Each row was made from one walk, in order. Every step used is in the known rows, and no mark comes twice. Write each row's walk.
Known rows
H D W: [-1.31, -3.43,  0.89, -0.33,  0.06,  0.35, -0.26,  0.28,  1.09, -0.84,
 -0.57, -1.82, -1.62,  0.04,  1.46,  0.29]
N W D H: [-1.70, -3.71, -0.89, -1.14,  1.96, -2.77, -1.29, -0.82,  3.13, -2.52,
  0.56,  1.80, -5.05,  0.91, -0.10,  0.98]
C Z W D: [-0.74, -4.25,  2.30,  0.01,  0.33, -0.28,  1.47, -2.44, -0.42, -1.41,
 -1.81, -2.36, -2.52,  1.25,  3.08, -1.28]
H D C: [ 0.75, -2.23, -0.77,  1.36, -0.12, -3.19, -0.50,  1.05, -0.45, -1.86,
  0.61,  4.09,  1.61, -0.94, -2.04,  0.86]
H D: [ 0.33, -1.83, -0.01,  0.23, -0.29, -1.67,  0.35, -0.21, -0.19, -0.97,
  0.28,  0.87, -0.99, -0.64,  0.39, -0.97]
Z C D: [ 2.36, -1.38,  0.01,  0.01,  0.38, -2.83, -1.17, -0.57, -2.35, -1.86,
 -1.85,  3.70,  0.44,  1.42, -1.36,  2.01]
C Z: [-0.52, -0.67,  0.11, -0.62,  0.71, -0.74,  0.88,  0.25,  0.20, -1.10,
  0.62, -1.59,  1.15,  0.70,  1.25, -1.80]
W Z: [ 0.10, -1.52, -0.97,  0.53,  0.70, -0.10, -1.45,  0.28, -0.48, -1.28,
  0.93,  0.67,  0.53,  1.45,  1.37, -3.56]
N W: [-0.47, -1.28,  0.24, -2.10,  0.73, -0.58, -1.09, -1.17,  1.92,  2.13,
  0.70, -0.49, -0.99,  0.72,  0.67,  1.07]
D C Z W N: [ 1.40, -3.74,  2.06,  2.89, -0.23, -0.09,  3.45,  1.09, -0.18, -1.32,
 -0.21,  0.18,  1.53,  0.40, -2.72,  1.69]
Z C: [ 1.25,  0.49, -0.16,  0.88, -0.33, -0.53,  1.85, -0.29, -1.00,  0.04,
 -1.20,  3.86,  0.24,  0.12, -1.96,  1.92]
D C Z H: [-0.09, -0.78,  0.23,  1.98,  1.20, -2.53, -0.60,  2.40,  1.41, -4.27,
  0.60,  1.89,  1.85,  1.59, -3.32,  0.37]
N W Z: [-0.34, -2.68, -0.65, -1.50,  1.54, -0.66, -2.52, -0.92,  1.40,  0.87,
  1.68,  0.18, -0.44,  2.14,  2.09, -2.54]
W Z H D: [ 0.48, -2.95, -0.04,  2.37,  0.70, -2.04, -1.83,  0.76,  0.97, -4.36,
  0.85,  2.00, -2.45,  2.19, -0.27, -4.11]
H D C Z: [ 0.22, -2.91, -0.63,  0.71,  0.63, -3.88,  0.31,  1.29, -0.22, -3.12,
  1.29,  2.40,  2.82, -0.27, -0.86, -0.91]
D W Z H: [-1.49, -2.80,  0.95,  1.49,  1.28,  1.54, -2.61,  1.67,  2.39, -3.19,
 -0.28, -1.74, -2.12,  3.37,  0.45, -1.97]
W D: [-0.65, -2.35, -0.75,  0.31,  0.25, -0.99, -0.98, -1.68, -0.81, -1.41,
 -0.57,  2.10, -2.51, -0.65,  1.00, -0.89]
Z H D W: [-1.29, -3.18,  1.74,  1.10,  0.25, -0.08, -0.86,  1.07,  2.72, -3.00,
 -0.97, -1.42, -3.59,  1.29, -0.66,  0.71]

Write each row's walk
[-1.26, -4.75, -1.07, -1.37,  2.10, -3.80, -2.07, -1.33,  0.93, -1.45,
  1.12,  3.17,  0.50,  0.42,  0.57,  0.22] -> N W D C Z
[ 0.90, -1.85, -0.03,  2.83,  0.07, -3.47, -1.08,  1.85,  1.12, -4.07,
  0.25,  4.43, -0.32,  0.28, -4.20,  1.35] -> Z H D C
[ 2.34, -2.91, -0.81,  0.59,  1.11, -2.86, -2.66, -0.39, -2.86, -3.13,
 -1.00,  4.34,  0.96,  2.85,  0.12, -1.63] -> W Z C D
[ 1.72, -2.99, -1.22,  1.20,  2.00, -4.14, -1.73,  1.77, -0.83, -6.24,
 -0.60,  4.49, -0.75,  3.66, -1.92, -0.82] -> W Z C D H
[-1.14, -4.41, -0.29,  0.17,  2.28, -4.12, -2.58, -0.52,  2.59, -3.54,
  0.71,  3.52, -1.58,  1.63, -1.50,  0.65] -> N W D C Z H
[-0.16, -1.06, -0.63,  0.50,  0.95, -2.20,  0.10,  1.61, -0.17, -2.11,
  0.94,  1.49,  3.89,  0.33, -1.17, -0.09] -> D C Z
[-0.79, -4.09, -1.25, -0.59,  1.32, -3.10, -2.91, -1.53,  0.79, -0.28,
  0.44,  4.76, -0.68, -0.37, -0.67,  2.00] -> N W D C
[-1.40, -4.37,  1.95,  0.61,  1.24, -1.52,  2.26, -0.28,  1.69, -4.61,
 -1.43, -2.14, -4.12,  2.05,  1.09, -0.41] -> C Z W D H
[-0.10, -2.25,  0.94,  1.09,  0.70, -2.69,  0.53,  0.85,  1.65, -4.25,
  0.57, -0.27, -1.84,  1.37, -0.53, -2.26] -> C Z H D
[-0.62, -3.49,  1.22, -1.46,  1.09, -0.25, -3.53,  0.23, -0.11, -1.69,
 -1.44, -2.86, -0.44,  1.96,  1.70,  1.31] -> C D W
[-0.02, -4.51, -0.05,  1.11,  0.43, -0.46,  0.12,  0.36, -0.34, -2.14,
 -0.86,  2.65, -0.92,  1.69,  0.98, -1.42] -> H D W Z C
[ 0.31, -2.18,  2.32,  0.86,  0.19, -0.82,  1.72,  0.61,  0.08, -0.90,
 -0.94, -1.37,  2.55,  1.46, -0.42,  1.37] -> D C Z W
[ 1.34, -4.16, -1.02, -0.88,  2.79, -4.68, -2.75,  0.55,  1.09, -4.22,
  0.12,  4.06, -1.66,  4.46, -1.12,  0.34] -> N W Z C D H
[ 0.45, -1.91, -0.14, -0.25,  1.52, -3.49, -2.24,  1.69,  0.70, -5.09,
 -0.26,  0.01, -1.44,  2.16, -1.24,  0.87] -> C D H
[-0.26, -2.36,  0.22, -0.05,  1.72, -0.99, -3.11, -0.11,  2.97, -1.20,
  1.28,  0.52, -2.45,  3.46,  0.01, -2.03] -> N W Z H
[-0.12, -3.52,  2.18,  0.66, -0.44,  0.31,  0.64, -2.67, -0.56, -0.31,
 -2.43, -0.76, -3.67,  0.51,  1.78,  0.61] -> Z W D
[-0.07, -1.86,  3.08, -0.22,  0.01,  0.63,  2.50, -0.76,  0.40,  0.07,
 -1.29, -4.43, -0.07,  1.79,  2.01, -0.36] -> C Z W
[ 0.12, -4.16,  0.13,  0.25,  1.46, -2.67, -2.83, -0.38,  2.81, -2.22,
  1.62,  1.41, -3.44,  2.88,  0.39, -2.92] -> N W Z H D
